What can hang from each mark:
j530: j74 j134 j238 j950
j950: j74 j134 j530
j134: j72 j238 j530 j894 j950
j238: j72 j530
j894: j126 j134
j74: j134 j530 j950
j126: j134 j894
j72: j134 j238

(in the rows, 128 means zero)
Known rows, with every way that one mark hangs from another:
j894{j126 j134{j530{j74}}}: [154 145 118 126 153 142 170 105 110  90  84 104 125 122 120 170 115 106
 163 160 156 129 138 140 130  53 161 113 131 160 113 138 115 134 167 102
  74 124 109 162  75 175 127 129 133 132 149  98 128 121 188]
j530{j74 j134{j894{j126}} j238{j72} j950}: [206 197 104 108 111 111  92  65  95  89 135 134  95 128 139 114  97 134
 157 204 114 104 155  93 126 134 196 168 114  82  57  83 150 140 187  65
 136 162  78  93 115 202 141 108 128 137 115 221 233 108 221]
j530{j74{j950} j238{j72{j134{j894}}}}: [167 208 142 106 106 104  87  87 126  99 122 112 100  88 126 124 102 152
 154 185 119 104 153  85  80 151  87 149 121  87  98 142 156 157 129 111
 135 131  99  89 137 166 160 155 138 158  98 191 185 101 184]
j134{j894{j126} j950{j74{j530{j238{j72}}}}}: [157 163 139 107 127 152 153  90 103  55 106 127  85 122 143 131 115 113
 143 187 141 111 165  69 135 146 131 190 126  62  77  90 148 185 172 109
 124 118  94 109 126 193 170 107 113 144 146 159 121 113 158]
j950{j74 j134 j530}: [131 179 154 124 133 103  97 123 139  81  71 111 109 128 142 103 128 164
 153 121 147 168 137  91 149 193 115 151 139  85 122 123 141 129 157 117
 121 164 123 165  93 147 124  98  89 132 163  96  72  92 148]
j72{j134{j530 j894{j126} j950{j74}} j238}: [114 131 159 105 108 159 141  79  65 104  93 122 144  70 131 136 178 131
 162 195 115 100 117  72 158 123 116 154 135 113 140  90 159 119 164  66
  93 114 164 164  97 213 128 177 117 142 137 129 110  83 141]
j126{j894{j134{j238{j530{j74}}}}}: [143 137 129 122 177 152 159 133  82  52 118 114 101 114 123 162  68 110
 141 124 145 148 122 145 124 107 178 104 110 145 115 153  89 159 189 100
 117 101  75 167  56 182 156 139 129 109  93 103 158 106 201]
j74{j530}: [130 155 142 137 132 116 143 127 124 115 124 137 120 124 147 137 105 133
 120 126 120 137 135 149 103 147 104 128 145 116 116 131 127 165 114 140
 133  92 126 122 141 138 153 126 143 145 146 115  92 128 121]
j134{j530 j950{j74}}: [137 172 133 118 119 145 140 122 132 112 106 116 133 121 139 151 180 118
 136 126 134 130  99  89 177 121 107 159 132 106 162 138 103  99 139 123
 101 158 131 169 105 173  93 153 103 158 114  81  74  91 126]
j894{j134}: [128 106 127 129 149 138 161 145 129 104 100 127 124 118 108 139 107 116
 147 132 142 135 137 127 115  98 137 113 128 156 113 132 128 144 133 118
 124 125 124 125 120 144 139 128 147 116 133 109 129 143 143]
j530{j74{j134{j72 j894{j126}} j950} j238}: [189 201 111 105 102 107  82 104 105  98 134  99 111  91 130 129  90 151
 184 189 110  88 130 105 100 129 164 149 128 124  52  82 151 155 123 139
  97 160 100 143 136 182 157 136 126 140 154 163 188 124 190]
j950{j530{j74 j134{j72 j238 j894{j126}}}}: [152 162  79 118 156 132  89 106  87  91 104 101  96 103 137 129 101 142
 124 168 116 130  96 141  99 164 174 118 117 130  65  73 136 148 180  93
 135 128  85 159 113 199 151 117 117 150 154 164 139  79 169]
j126{j134{j72 j530{j74} j950} j894}: [177 188 125 150 122 154 167 143 119  99 128 113 115  80 131 188 142 105
 124 102 132 100 109 127 169  83 170 113 108 163 153 148 108 160 126 102
  60 124  76 185  87 197 128 155 142 145  78  73 120  94 181]
j126{j894{j134{j238}}}: [145  99 134 138 153 141 181 154 118  94 108 140  91  97 123 147  84 120
 114 117 127 142 123 151 113 122 160 105 117 175 109 140 114 173 145 116
 126 117  92 141 108 163 142 134 131 109 112 104 133 150 166]
j894{j126{j134{j950{j74}}}}: [121 132 127 119 167 160 210 119 101  70  78 127 129 108 107 161 113 116
 178 171 159 127 117  96 157  99 159 153 116 132 110 124 156 154 168  98
  67 145 114 175 111 178 113 103 123 113 120 120 101 129 176]
j530{j74 j134 j950}: [176 211 112 126 129  86  95 103 113 119 120 136 131 125 144 134 113 151
 149 152 100 136  97 137 136 145 148 135 133 103 109 123 125  99 143  87
 140 173 111 130 118 170  95 127 156 153  97 163 169  96 189]
j74{j530{j238} j950}: [172 209 155 119 103  96 116 127 148 131 136 139 103 112 138 124  80 154
 137 145 127 127 132 122  93 174  71 169 137  91  99 148 118 188  86 159
 130  99 132 101 172 135 153 122 139 139 135 123 100 132 156]
j126{j134{j530{j74 j238}} j894}: [189 189 169 154 114 122 151 108 133  78 132 116  89 118 112 162 118 125
 123 126 155 136 155 141 174  94 191 131 101 141 136 144 111 156 141  95
  76 118  73 118  81 169 136 141 131 150  89  96 158 111 212]
j238{j530{j74{j134{j72 j894{j126}}} j950}}: [165 181  70  99 138 148  93 101  50  79 154  97 149 105 143 148  98 124
 197 161  98  83 116 107 121 115 210 115 133 137  78  93 140 140 170  89
  97 129  87 195  87 213 177 129 131 110 121 164 198  96 193]
j530{j74 j238 j950{j134{j72 j894{j126}}}}: [217 214  93 111 100  86  75 110  94 132 131 105  95  99 121 128 112 145
 160 177  98  95 137 112 148 135 192 129 108 121  74 104 160 138 165  84
 109 157  96 124 112 199 144 123 134 119 132 150 181 117 200]
j74{j530{j238{j72} j950{j134{j894}}}}: [220 223 145 123  88  89  88 118 120 125 141 135  85 110 159 103 109 151
 119 151  88 106 182  81 108 176 127 162 140  75  93 125 143 191 129 110
 158 121  90  90 141 199 172 123 133 128 126 158 149 115 157]
j72{j134{j894} j238{j530{j950{j74}}}}: [104 151 148  91 126 148 102  98  46  76 122 121 145  88 116 123 129 146
 186 171 113 111 123  68 134 177 116 130 127 100 140 128 161 125 172  41
 140  81 140 144  97 210 181 170 152 112  96 154 165  79 171]
j894{j126{j134{j530 j950}}}: [157 140 121 130 141 168 196 118 112 135 114 126 145 102 123 162 138 103
 145 148 139 105 116  98 157  61 161 145 127 157 141 134 118 156 139 109
  53 123 123 181 108 192 110 126 106 119 116 103  93 121 158]
j74{j950{j134{j238{j72} j530 j894{j126}}}}: [207 186 110  95  99 129 123 107 112 153 125 110  95  69 162 113 127 148
 123 180  96  84 145  64  65 136 107 160 138 131 111 143 127 185 143 142
 100 128  94 182 124 218 150 141  78 105 150 133 127 118 156]
j126{j134}: [133 124 134 138 148 141 171 142 124 106 113 129 124 111 105 143 109 122
 133 131 143 130 142 128 119 104 142 118 117 155 129 144 140 158 122 115
 104 111 108 133 130 149 138 125 147 112 112 124 129 131 147]
j134{j530}: [147 146 130 129 106 135 121 122 137 147 137 119 130 126 139 135 159 118
 118 116 126 119 126 122 140 109 121 132 131 138 152 141 108 124 120 130
 111 122 128 147 114 148 123 148 114 141 127  98 109 111 123]
j72{j134 j238}: [111 119 177 139  97 124 105 117  91 146 118 148 143  92 127 112 123 139
 139 138 112 119 141 105 116 149  90 129 135 113 129 124 144 143 120  98
 145 120 169 134 115 149 122 171 141 126 138 139 136  95 126]
j530{j74 j134{j72 j894{j126}} j238 j950}: [201 201  81 110 106  96  77  92  92 119 147 127 103 112 121 121 102 134
 163 189  93 100 116 126 141 138 204 140  99 121  56  70 152 125 164  75
 128 158  97 103 128 198 137 128 144 143 122 188 204 108 205]
j126{j894{j134{j72 j238 j950}}}: [155 117 102 139 135 158 166 183 115 119 115 139  97  75 128 161 101 101
 110  99 113 111  91 124 128 116 149 108 110 175 104 138  99 183 136 129
 119 139  94 177 116 187 127 150 131 113  99  85 110 130 146]
j894{j126 j134{j72 j238{j530{j74}} j950}}: [154 146  73 112 174 181 144 152  69 104 113 108 130 102 110 178  76  77
 160 135 141 116  89 104 122  72 159 118 111 140  90 149  83 166 196 116
 101 132  98 216  72 219 125 143 119  96 122 104 116  80 175]

Rows:
[172 208 122 132 132 102  99 116 109 103 117 114 144 125 147 154 112 152
 157 134 105 122 111 130 130 130 154 125 156 115 106 139 122 114 121 112
 120 183 102 163 104 172 103 125 148 150 112 151 165 102 184] | j530{j74{j134} j950}
[156 160 104 104 101 124  98 105  99 102 127 137 101 106 125 103 133 119
 167 188 105 112 111  81 170 145 179 174  92  97  65  32 153 124 173 105
 128 186 127 122 137 197 116 138 103 146 144 153 145 105 147] | j530{j134{j72 j894{j126} j950{j74}} j238}
[132 150 183 153 115 157 185 161  79  50  99 146  95  65 130 168 104 123
 142 121 144 110 132  97 140 161 123 145 114 120 116 122 137 221 116  94
  97  89  99 176 109 205 168 147 171 114 129  72  93  98 171] | j126{j134{j72{j238} j950{j74{j530}}} j894}
[148 147  96 119 107 132  99 135 111 145 146 131 131  88 147 115 160 121
 127 151  79  99  94  96 135 137 154 134 121 127 111  49 135 110 128 115
 144 151 132 126 154 188 122 162 133 152 111 148 140 104  99] | j530{j134{j72 j894 j950}}
[176 129 130 124 112 139 146 115 128 127 116 126 111 131 104 130 108 101
 155 150 152 128 159 110 147  68 163 145 115 150  92 121 111 158 152 119
  92 132 126 126  98 165 129 126 103 119 156  99 125 134 170] | j894{j126 j134{j530{j238}}}
[199 181  58 123 138 146 141 151  98 133 100 106 107  98 108 190  97 103
 140 130 125  99  92 139 107  77 142  98 116 189  90 193  96 172 155 100
  90 133  80 202  96 224 129 144 148 117 124  93 121  99 207] | j894{j126 j134{j72 j238 j530{j74 j950}}}
[165 175 143 134  97 137 112 122 130 149 136 123 159 112 169 136 168 123
 129 111  99 112 106  87 157 101 134 156 162 113 146 106  87 115 106 154
 108 184 141 188 107 185  77 157  91 160 122 102  99  90 109] | j74{j134{j530 j950}}
[178 133  91 108 127 187 153 106 101 137 131 114 110  98 149 147 162  98
  92 161 113  81 118  76 118  93 144 156 131 128 124 128 104 162 167 116
 107 116  92 168 113 222 137 145  83 125 119 147 124 105 130] | j134{j238{j72} j530 j894{j126} j950}
[179 181  96 112 110 116  86  94  96 121 137 125 113 105 131 124 127 116
 149 189 101 109 108 108 161 116 198 156 102  99  68  38 136 115 169  99
 125 174 120 114 127 196 113 142 120 156 129 174 179  97 165] | j530{j74 j134{j72 j894{j126} j950} j238}
[ 92 127 118  98 150 139 167  83  88  87  86 125 135  87 131 134 142 133
 177 199 107 119 105 100 142 135 140 137 128 124 115  80 186 113 178  84
  98 138 147 144 122 175 130 137 112 153 116 159 115 124 139] | j72{j134{j894{j126} j950{j74}}}
[148 150 161 137 130 181 143 142  54  64 142 122 130  77 119 167 105 105
 154 115 150  99 126  82 165 107 179 133 109 118 141 130 104 178 155  74
  85  87  92 194  58 213 163 157 152  91  86  97 169  71 195] | j126{j134{j72{j238{j530{j74}}} j950} j894}
[188 203  78 125 131 120  83 146  89 112 130  99 113  91 136 169 122 146
 120 133  74  95  90 132  96 141 154 100 135 150  90 129 123 136 122 116
 148 158  71 169 127 221 135 162 163 149 107 154 172  90 164] | j530{j74{j134{j72 j238 j894}} j950}
[135  75 128 135 117 163 141 149  78 118 103 135 125  92  97 136  90 102
 167 145 148  97 151  99 105  92 142 119 115 161  72 115 138 183 142 102
 110 110 134 163 105 174 159 139 148  70 184 107 145 128 159] | j894{j126 j134{j72{j238}}}
[100 160 141 122 131 122 138 117 120 112  89 139 139  99 135 135 138 130
 157 139 113 138  99 100 154 151  89 141 128 102 141 128 146 114 146 113
 122 175 154 155 119 154  89 151 116 164 103 124  84  97 129] | j72{j134{j950{j74}}}
[125 156 113 116 167 161 133  68  97  66  78 100 130  98 150 140 123 132
 153 181 138 112 128  85 113 138 141 140 148  89 101 105 160 154 186  68
 100 120 104 153  92 185 159 107 103 155 118 190 137  84 173] | j238{j72{j134{j894{j126} j950{j530{j74}}}}}
[178 159  77 106 177 174 148 119  67  75 109 116 113 123 119 167  47  95
 167 151 152 113 133  92  90  92 158 129 121 124  79 199  97 195 209  83
 112 119  59 195  59 223 156 109 125  77 110 150 174  93 235] | j894{j126 j134{j238{j72 j530{j74 j950}}}}
[104 167 143 127 136 154 114 114 132  74  75 125 126 110 147 123 126 133
 154 118 150 143 126  52 130 180  71 161 142  65 121 147 137 159 158 106
 127 167 119 176  98 161 121 112  84 155 116 139  76  66 147] | j238{j72{j134{j950{j74 j530}}}}
[170 151 108 107 100 126 114  82 100 126 143 141 108 103 127 106  96 126
 159 182 102  86 164  84 112 140 151 145 115 117  79 121 173 175 165  74
 126 129 106 101 134 181 163 117 114 121 102 208 192 129 187] | j530{j238{j72{j134{j894{j126}}}} j950}
[127 134 124 119 121 153 132 107 112 125 126 128 135  85 149 125 149 117
 126 156  97  98 136  74 111 126 108 134 136 107 131 109 152 142 141 101
 139 132 123 121 133 176 140 159 119 151  88 175 143 108 109] | j238{j72{j134{j894 j950}}}
[183 149  93 110  88 159 114 115 114 154 157 109 117 102 125 134 169  97
 125 155 107  80 118  85 169  94 170 151 106 138 113  84 120 141 142 120
  94 123 123 134 133 194 140 154  97 137 129 121 129 113 129] | j134{j72 j530{j238} j894{j126} j950}
[192 209 135 111 118 101 118 138 119 128 120 123  80  67 176 119  94 168
 108 165  85 106 147  91  30 187  61 153 153  98 102 153 135 214 111 158
 151 102  88 142 159 206 172 143 126 123 143 138 105 113 131] | j74{j530 j950{j134{j238{j72} j894}}}
[156 167 124 128 155 147 164 110 112  78 106  82 118 105 106 178 162 125
 124 162 138 116 138 136 130  71 167 102 121 165 156 139 141 124 136  86
  89  76  79 120 104 196 160 159 168 154  95 124 151 104 162] | j126{j134{j530{j74} j894}}
[133 151 113 113 168 123 114  65  97  59  90 103 118 126 142 114 117 158
 157 196 134 142 121 139 119 151 199 136 139 108  83  46 158 113 185  71
 113 120 106 124 104 170 154  95 119 155 146 185 156 105 183] | j950{j530{j74 j134{j894{j126}}}}
[155 125 108 129 171 164 199 137  99 133 106 136 124  97 111 161  97 110
 121 154 133 118  98 115 126  92 155 142 119 151 110 144 123 176 151 116
  89 131 112 181 124 195 101 117 117 100 110 134  98 125 157] | j894{j126{j134{j238 j950}}}
[189 213 124 123 117  97  93 114 129 117 130 120 111 143 110 148 113 139
 137 140 133 129 116 128 158 137 146 142 121  98 110 162 117 118 140  93
 133 147 104 102 118 154 112 121 150 142  95 152 170 106 201] | j530{j74 j238 j950}
[202 219 115 112 112 113  95  95 124 115 138  93 108 130 114 154 169 140
 123 157 115 109 121 120 164 115 160 132 124 120 138 143 118 102 140  76
 120 109  90  93 121 194 144 152 152 166  84 146 176 100 184] | j134{j530{j74 j238 j950} j894}
[147 122 142 146 150 144 190 146 112  94 125 143  88  95 119 151  86 127
 104 119 129 132 125 151 120 129 168 114 106 171 123 151 128 188 135 112
 107 107  78 149 117 164 141 127 133 109  90 117 134 142 174] | j126{j134{j238} j894}
[163 114 106 126 142 158 173 133 113 134 101 123 112 110 118 154 106 100
 125 142 134 127 122 132 107  73 139 119 126 179 107 154 100 166 156 127
  96 121 112 172 100 191 121 138 110 111 150  94  98 126 154] | j894{j126 j134{j238 j530}}
[162 153 118 137 127 153 106 169 150 115 101 117 115 117 103 134 115 108
 139  96 157 131 117  81 154 130 128 142 117 118  88 131 100 173 128 121
 122 142 121 140 125 169 137 116 113 124 130 101  88 101 147] | j894{j134{j72 j950{j530{j238}}}}
[163 233 128 118 119  97 107 112 127 158 112 113 118  75 143 157 117 152
 123 142 103 125  81 136  80 141  48 121 139 130 146 202 109 143 109 139
 115 135 129 178 122 183  96 180 126 173  99 113  93  79 165] | j72{j134{j238 j530{j74{j950}}}}
[159 148  97 146 139 164 157 188 117 154 126 129 116  84 104 171 118 102
 101 102 118 109  88 106 122 110 119 119 104 157 124 167 107 182 115 138
 117 135 101 182 141 199 109 153 141 112  97 102  90  97 126] | j126{j134{j72 j238 j950}}
[122 116  93 116 149 164 175 150 106  86  76 126 122  98 107 160 106  95
 190 148 148 116 110  94 141  95 140 133 108 152  83 116 143 159 167 117
  83 166 117 184 105 181 124 120 127 109 150  91  95 124 156] | j894{j126 j134{j72 j950{j74}}}
[150 115 145 136 121 144 175 132 132  96 116 131 110 107 138 147 126 114
 136 116 136 128 144 134 141  91 167 111 129 179 136 129 108 152 137 109
  90 108 102 143  94 160 151 139 125 126 113  77 128 144 163] | j126{j894{j134{j530}}}
[169 219  86 115 115 115  58 125  84 123 163 130 140 121 145 129  95 123
 171 123 101 117  98 110 135 144 159 127 113 104 105 127 102 124 158  93
 136 156 104 171  93 193 126 143 140 129  98 139 172  63 184] | j238{j530{j74 j134{j72} j950}}
[182 149  83 120 106 166 119 131  92 159 143 110 131  79 158 146 157 109
 113 143  72  76  90  96 123  96 163 134 135 157 102  84 104 153 129 148
 102 155 111 210 121 235 116 168  88 140 141 118 111  98 110] | j74{j134{j72 j238 j530 j894{j126} j950}}
[114 144 121 117 134 139 101 124  87 150 150 137 135 106 134 117  90 116
 129 117 103 141 112 119 110 148 101 118 116 120 136 158 107 152 157 129
 152 122 141 171 104 167 122 163  96 123  99 132 110  82 130] | j72{j134{j238{j530}}}
